Each row comes from the steps of one walk. Every step used is in the known rows, and no mark comes twice. Write the walk behind each row, first mark first.
In the rows, 128 means zero.
Known rows:
Y W: [122 179 134 111  99 126  88 116 143 127 150  84  95 125  97 146 111  64
 129 177 171 125 142  84  84 165 141 143 201  83  97 132 137  75 159 166
 142 106 120]
E B U L Y: [123 149 124 161  98 118  62 165 130 121 156  86 150 145 126 163 143 125
 130 191 199 126 140 102 111 135 147 174 217 118 132 140 161  95 114 177
 122  94 129]
E B U F Y X: [117 135 127 160 114 125  78 150 134 114 174  93 155 144 122 136 133 122
 123 192 211 108 142  88 116 123 128 178 211 101 137 153 169 107  93 185
 112  81 130]
U L: [149 166 134 127  93 128  67 131 131 131 155  82 125 131 118 152 126  85
 120 178 180 135 147  94 117 156 151 149 205  84 118 132 157  87 152 168
 133 110 116]
N U: [122 181 126 109 106 117  68 137 140 139 152  94 143 132 111 136 125  89
 129 183 161 124 132  92 108 162 148 152 193  86 149 135 169  90 137 170
 127 139 115]
X U: [125 178 123 107  88 123  66 108 125 147 148 102 141 118 113 148 128  74
 121 187 166 123 141  83  98 154 148 147 191  99 125 130 180  90 141 165
 132 140 118]
E B: [116 168 118 116  83 118  67 138 151 135 185  96 131 135 113 160 121  87
 126 190 170 128 140  88 114 161 144 168 208  83 118 129 164  90 152 174
 124 115 112]
B U L Y: [137 156 138 155 104 120  64 150 121 123 128  81 144 139 118 153 140 109
 133 184 192 127 145 101  99 136 151 155 215 114 128 135 158  91 117 167
 127  93 132]
Y K U: [127 159 136 107  93 129  67 154 127 130 153 103 163 115 104 161 144  84
 122 183 176 122 133  96  91 134 137 172 182  82 133 136 172  97 128 171
 124 130 125]
Z N Y M: [132 168 126 134 101 104  79 172 132 132 129  98 137 121 104 121 114  86
 130 171 165 133 122  96 116 142 141 142 207  66 155 134 143  99 133 151
 146  52 136]
X U L Y M: [143 164 132 144  95  91  63 128 107 124  91  96 159 119 132 142 130  90
 119 186 185 122 141  95 111 117 161 143 187 101 144 138 176  94 116 159
 141  85 148]
W Q: [141 190 126  98  92 127  80 109 146 136 164  85 116 129 116 161 104  68
 137 183 156 131 141  87 105 167 145 148 185  80  90 129 143  71 169 166
 139 128 115]
U L Y F: [148 164 152 166 107 126  71 147 127 109 118  88 135 130 144 157 126  98
 119 182 185 120 153 101 107 127 152 143 191  97 135 137 147  99 131 168
 131  71 133]
B U: [121 166 126 132  95 126  67 132 138 137 163  92 143 139  94 145 135  89
 133 187 171 128 141  92 100 162 143 150 226  94 123 125 170  85 136 164
 127 121 116]
L Y K U: [120 157 144 110  98 118  66 165 122 124 121 101 161 113 115 166 144  94
 130 184 180 116 133  98  77 114 142 175 170  97 138 139 165 102 112 168
 120 107 141]
N Z: [132 182 120 118  84 114  72 112 131 144 151  98 139 129 117 154 124  84
 143 177 159 126 146  89 103 158 148 137 187  79 124 130 137  86 156 161
 123  93 110]
Z N Y K: [127 160 138 130 105 142  77 202 133 131 153  97 133 107 113 147 126  93
 129 169 180 132 116 101 107 135 134 164 198  83 143 145 131 111 131 166
 128  78 131]
L Y K: [121 161 150 119  99 125  63 164 136 123 129  92 138 116 122 169 127  82
 133 183 181 120 135  95  92 124 152 168 192  89 120 136 145 100 131 166
 118  93 139]
F Y: [125 172 140 105  91 116  76 113 141 142 132  80 109 127 114 133 117  83
 126 183 173 125 145  94  93 143 142 156 189  81 120 129 155  86 132 164
 120  85 121]
X U L Y N: [131 169 135 130  97 118  76 147 101 128 104 109 156 119 123 161 138 115
 137 182 189 121 151  91 106 119 150 147 179 126 139 149 141 100 122 171
 129  86 147]
M R: [123 165 140 105  66 126  59 119 146 139 146  96 128 132  85 141 122  74
 107 182 159 133 143  91 113 159 162 145 213  60 121 118 180  87 160 159
 142 106 123]
L Y N Z: [118 182 130 119  90 103  83 142 119 134 108 112 153 130 111 164 127 110
 166 175 164 118 152  88  99 131 148 136 173  99 137 140 100  95 140 161
 116  45 138]
K U F Y: [137 158 134 114  98 115  82 110 118 130 126  94 135 127 131 131 135 100
 119 180 187 111 154  91  86 123 134 161 163  91 137 147 180  96 103 170
 130  93 122]
M R G: [121 155 144 100  54 121  47 121 150 135 127 101 128 120  69 133 131  80
  94 187 153 133 139  86 133 159 177 140 203  46 123 112 197  83 167 157
 154  77 128]
Z N Y: [129 172 127 122 101 127  81 171 134 141 148  94 118 119 109 135 117  90
 132 169 167 134 125  94 104 153 135 148 200  87 142 136 137 102 138 161
 135  76 122]
E B U: [109 159 113 139  90 124  66 147 146 134 191  97 150 145 101 154 138 105
 130 195 178 126 136  92 110 161 139 170 229  98 125 129 173  89 133 173
 123 121 113]
B U L: [141 156 129 151  98 134  65 140 127 130 162  84 144 141 106 147 142 101
 124 183 187 134 144  99 113 156 146 151 227 100 125 132 166  87 133 170
 132 115 117]
W Q P: [151 203 126  95  91 140  88 102 146 135 173  82 109 127 109 173  98  59
 146 181 150 135 137  83 106 170 144 162 173  83  66 131 129  59 180 167
 143 142 116]
K U X: [134 156 117 114  98 112  72 111 129 136 162 100 160 116  94 143 144  83
 118 179 179 123 135  82 101 146 141 159 173  82 147 140 187  93 130 176
 131 142 110]
Y G: [136 174 135 120  95 106  68 135 139 132 133  98 140 135 101 139 122  67
 130 183 160 126 142  85 111 156 152 144 219  67 128 126 169  89 151 150
 137  92 125]
L Y: [122 173 139 111  94 108  67 132 138 132 126  89 124 128 119 156 119  81
 136 184 168 123 144  89  91 144 154 153 194  91 119 128 154  90 139 161
 125  91 130]
X U F Y M R G: [130 143 145 125  63  99  55  95 120 124  71 110 149 110 103 102 136  95
  80 191 177 112 146  87 136 111 177 134 178  54 149 134 224  95 114 155
 165  40 152]
Q P: [139 188 130 105  89 134  76 114 142 136 166  89 117 128  99 162 112  64
 137 180 158 132 140  83 103 166 147 163 194  80  92 126 147  74 167 164
 133 129 116]
Z N U F Y V: [137 163 143 141 116 138  94 191 118 116 114 102 137 123 148  97 136 128
 113 170 185 115 139  80  98 120 143 154 169  97 167 170 139 108  91 186
 138  80 137]
N Y: [133 179 133 123 110 124  74 142 143 136 156  92 113 122 117 153 112  81
 138 179 175 125 127  99 109 152 143 156 201  88 123 133 163  93 143 160
 125  90 116]
Y W Q P: [145 209 130  98 101 145 108  95 147 122 164  74  79 123 100 168  89  51
 147 175 157 130 134  80  87 171 136 156 170  88  48 138 104  50 184 169
 156 135 122]
Z N U L Y: [133 164 130 132 109 114  72 184 114 130 109  86 149 129 128 125 138 120
 123 169 175 133 133  96 104 137 148 149 181 104 175 149 132 105 113 174
 136  98 138]

Write each row's walk:
[138 147 136 124 101 136  69 153 118 116 157 108 165 118 126 160 145  92
 118 180 190 113 145  91  98 125 138 169 179  84 132 150 178 105 119 175
 132 122 125] -> Y K U F
[123 156 146 102  95 124  75 147 126 134 126  93 147 114 112 145 142  98
 119 183 185 118 133 102  80 112 130 178 165  86 136 141 168  98 105 171
 116 101 132] -> F Y K U
[131 175 152 129 102 126  76 171 134 116 119 101 125 121 131 152 125  93
 132 183 175 119 142  80  87 130 160 158 189 100 114 140 146  90 130 172
 127  82 138] -> L Y V
[127 163 129 121 110 119  85 153 121 133 122  91 136 129 136 100 131 118
 116 169 178 118 142  89 101 135 135 152 173  90 172 157 144 108  99 175
 135  89 128] -> Z N U F Y
[138 145 132 139 113 143  83 202 109 118 145 112 158 108 129 145 143 108
 121 166 194 118 125  97  99 117 127 167 174  93 160 162 154 121 102 173
 137  83 132] -> Z N Y K U F
[134 166 132 122  98 125  77  95 114 137 125  96 128 117 144 133 127  92
 114 184 190 109 153  86  95 126 143 152 171 105 129 149 183  99 108 171
 131 104 124] -> X U F Y
[138 199 133 114 121 136 105 123 148 122 154  77  76 116 117 160  88  66
 148 175 174 123 123  95  93 160 134 148 178  96  76 144 121  69 160 165
 147  97 122] -> N Y W Q
[141 156 139 130 107 124  74 123 111 132 123  85 145 115 123 133 129 101
 111 184 201 121 137  90 110 118 138 159 181 106 139 146 167 101 109 177
 116  99 135] -> F Y X U L
[147 146 135 142 106 143  78 213 108 124 140  97 157 105 119 148 149 114
 119 165 197 133 116 109 105 118 127 171 180  98 162 155 143 114 108 173
 134  85 134] -> Z N Y K U L
[143 158 129 134 106 130  66 130 113 128 151  95 160 118 113 148 131  89
 114 184 192 125 137  83 119 138 145 152 196 103 135 141 173 100 132 178
 125 129 129] -> Y X U L
[118 147 123 152  99 126  76 136 136 124 168  92 137 145 133 138 135 121
 123 191 202 112 150  94 108 133 134 174 208 103 130 149 172  98 100 179
 123  86 120] -> E B U F Y
[135 172 131 128 111 126  79 165 122 126 141 102 159 136 107 143 137 122
 137 176 180 129 142  99 129 145 146 149 192  98 159 149 137  96 134 178
 129 108 131] -> Y N U L
[128 144 136 124 109 114  67 154 122 119 133 102 172 103 111 161 152  92
 123 180 196 114 126  91  89 109 144 178 162  94 151 151 172 108 107 178
 120 121 135] -> L Y K U X
[133 154 143 127 102 141  73 127 113 126 130 100 143 105 150 145 135  95
 112 184 202 105 144  93  97 109 141 167 172 102 129 158 176 109 100 175
 124 105 134] -> X U F Y K
[142 166 143 150 116 131  81 220 112 114 101  97 149 123 140 121 143 132
 119 170 182 129 131  87 100 122 155 155 177 111 169 161 125 105 104 184
 139  87 145] -> Z N U L Y V
[115 168 126 125 122 103  80 157 127 123 123 109 169 123 102 142 137 119
 146 178 183 114 132  87 115 128 151 155 169 102 178 157 142 106 114 180
 122 105 140] -> L Y N U X
[147 148 139 126  95 136  66 162 116 122 151  94 163 118 115 162 151  97
 115 178 193 128 135 103 103 127 139 172 183  89 135 143 168  98 126 175
 127 125 126] -> Y K U L
[141 148 139 130 112 107  71 158 111 115 119  91 166 125 112 154 137 104
 124 180 194 121 138  90  97 116 140 166 176 103 146 142 162 103 110 175
 120  94 142] -> K U L Y X
[128 148 135 196 108 130  69 171 130 105 149  94 159 146 138 160 144 130
 121 194 199 117 145 108 113 124 143 164 213 118 144 142 159 104 108 178
 126  77 133] -> E B U L Y F
[118 165 134 118 108 110  66 133 118 129 121 102 158 115 115 152 124  86
 129 189 179 113 133  79  93 126 147 155 183 112 136 138 168 104 118 169
 118 111 142] -> L Y X U
[140 167 134 131  97 116  64 127 109 132 111  92 142 117 138 156 134  95
 121 184 187 123 144  92  99 129 156 152 181 121 132 141 170  96 122 168
 131 111 134] -> X U L Y
[135 176 124 139  92 112  81 135  90 133  95 116 170 119 130 164 142 124
 152 175 183 118 152  91 106 115 150 135 162 128 149 153 116 101 122 169
 123  64 143] -> X U L Y N Z
[134 141 145 166  81 103  52 147 123 117  94  90 166 143  91 131 140 107
 110 185 186 130 140 107 123 122 170 143 230  76 146 128 184  91 115 152
 151  58 155] -> B U L Y M R
[142 152 153 139 102 131  61 174 125 114 129  84 139 118 134 171 134  96
 126 179 198 126 138 102 105 119 154 168 194  95 123 143 142 102 128 170
 122  88 140] -> U L Y K
[129 158 139 130 132 118  80 139 129 118 137  89 148 131 131 118 121 110
 122 180 194 105 137  87 114 125 137 161 177  88 161 157 165 108  97 181
 117  98 132] -> N U F Y X
[139 152 137 167 103  96  62 152 120 115 108  86 162 141 113 139 137 105
 131 185 190 126 141 104 112 123 156 146 222  95 141 133 165  90 111 158
 138  68 147] -> B U L Y M
[143 167 144 166 106 128  70 131 110 117 106 100 152 119 150 155 135  99
 113 188 187 114 150  98 101 118 151 141 176 119 144 143 167 104 117 170
 133  94 137] -> X U L Y F
[143 147 148 123  97 131  73 154 115 126 123  84 149 114 125 147 148 110
 113 178 202 124 136 109  94 106 132 179 167  92 139 148 162 100 102 176
 120  97 132] -> F Y K U L
[148 162 132 151 126 132  72 152 114 125 149  96 148 108 123 152 123  95
 123 181 203 122 120  95 125 128 140 158 193 114 142 149 175 108 119 173
 121 105 130] -> N Y X U L
[149 213 132 113 122 149 113 116 147 119 160  74  66 115 109 171  82  58
 156 172 168 126 118  91  94 162 132 163 166  99  54 147 106  57 170 166
 152 111 124] -> N Y W Q P
[120 165 136 109 103 116  76 113 123 140 128  93 145 114 111 130 122  88
 119 188 184 115 134  82  96 125 135 159 179 101 137 139 171 100 111 172
 112 106 134] -> F Y X U
[133 167 125 122  94 111  99 120 100 131 109 117 164 130 123 139 143 130
 148 171 183 106 163  90  94 110 128 145 144  98 152 160 125 101 104 171
 122  44 131] -> K U F Y N Z
[127 167 134 119  99 126  89 117 107 131 115 113 143 120 128 136 131 112
 130 182 191 107 159  84 103 116 137 148 169 111 138 157 153 104 107 173
 129  79 138] -> X U F Y N
[140 146 144 133  75  89  57 138 114 118  78  98 169 131  99 134 140 100
 103 182 179 127 141 103 111 112 165 150 187  69 154 130 191  93 114 154
 154  67 154] -> K U L Y M R
[129 175 123 129  93 119  93 103  95 137 110 119 157 120 138 140 136 120
 145 176 186 104 161  85 102 112 137 135 152 113 147 162 129 103 109 170
 123  55 133] -> X U F Y N Z
[137 151 144 129 114 121  79 126 131 117 143  87 129 129 127 132 114  93
 122 180 196 111 149  83 109 125 137 158 190  80 128 148 158 103 116 175
 118  73 132] -> U F Y X
[141 170 148 167 125 122  72 160 125 109 112  90 154 134 149 142 132 116
 120 183 182 114 141 106 112 126 152 147 178 105 169 147 157 104 113 174
 130  96 136] -> N U L Y F
[113 156 114 160  94 121  92 143 117 125 150 115 165 147 126 146 145 150
 154 183 198 107 156  94 115 120 128 158 190 111 146 161 121 103 100 178
 114  38 129] -> E B U F Y N Z
[136 178 145 157 118 135  80 148 145 120 150  98 123 123 128 152 113  86
 129 183 174 117 133 105 113 143 139 146 196  86 136 135 161 100 139 161
 129  76 119] -> N Y F
[131 169 136 123 117 118  79 124 130 128 132  88 130 133 142 120 125 109
 123 180 185 109 144  94 106 134 143 157 175  90 152 153 171  98 104 175
 126 104 122] -> N U F Y
[132 146 144 128 107 123  69 162 113 109 124 106 163 117 140 166 144 100
 126 181 194 107 144  93  84 107 145 172 168  99 137 153 170 110 102 173
 128  99 140] -> L Y K U F
[130 163 137 115 110 122 101 106 119 118 117  86 106 122 122 127 127  91
 119 174 194 105 153  87  68 126 126 156 160  97 117 154 156  87 107 173
 143  84 128] -> K U F Y W
[131 171 140 124 112 120  86 156 121 130 115  91 144 135 116 126 134 134
 134 177 189 123 143 105 120 125 139 156 176 101 164 154 132  97 110 178
 121  81 138] -> F Y N U L
[128 172 130 129 123 126  74 143 124 133 150 103 147 108 112 151 117  84
 131 185 186 115 118  89 112 135 137 158 192 107 140 142 179 107 123 168
 118 110 129] -> N Y X U
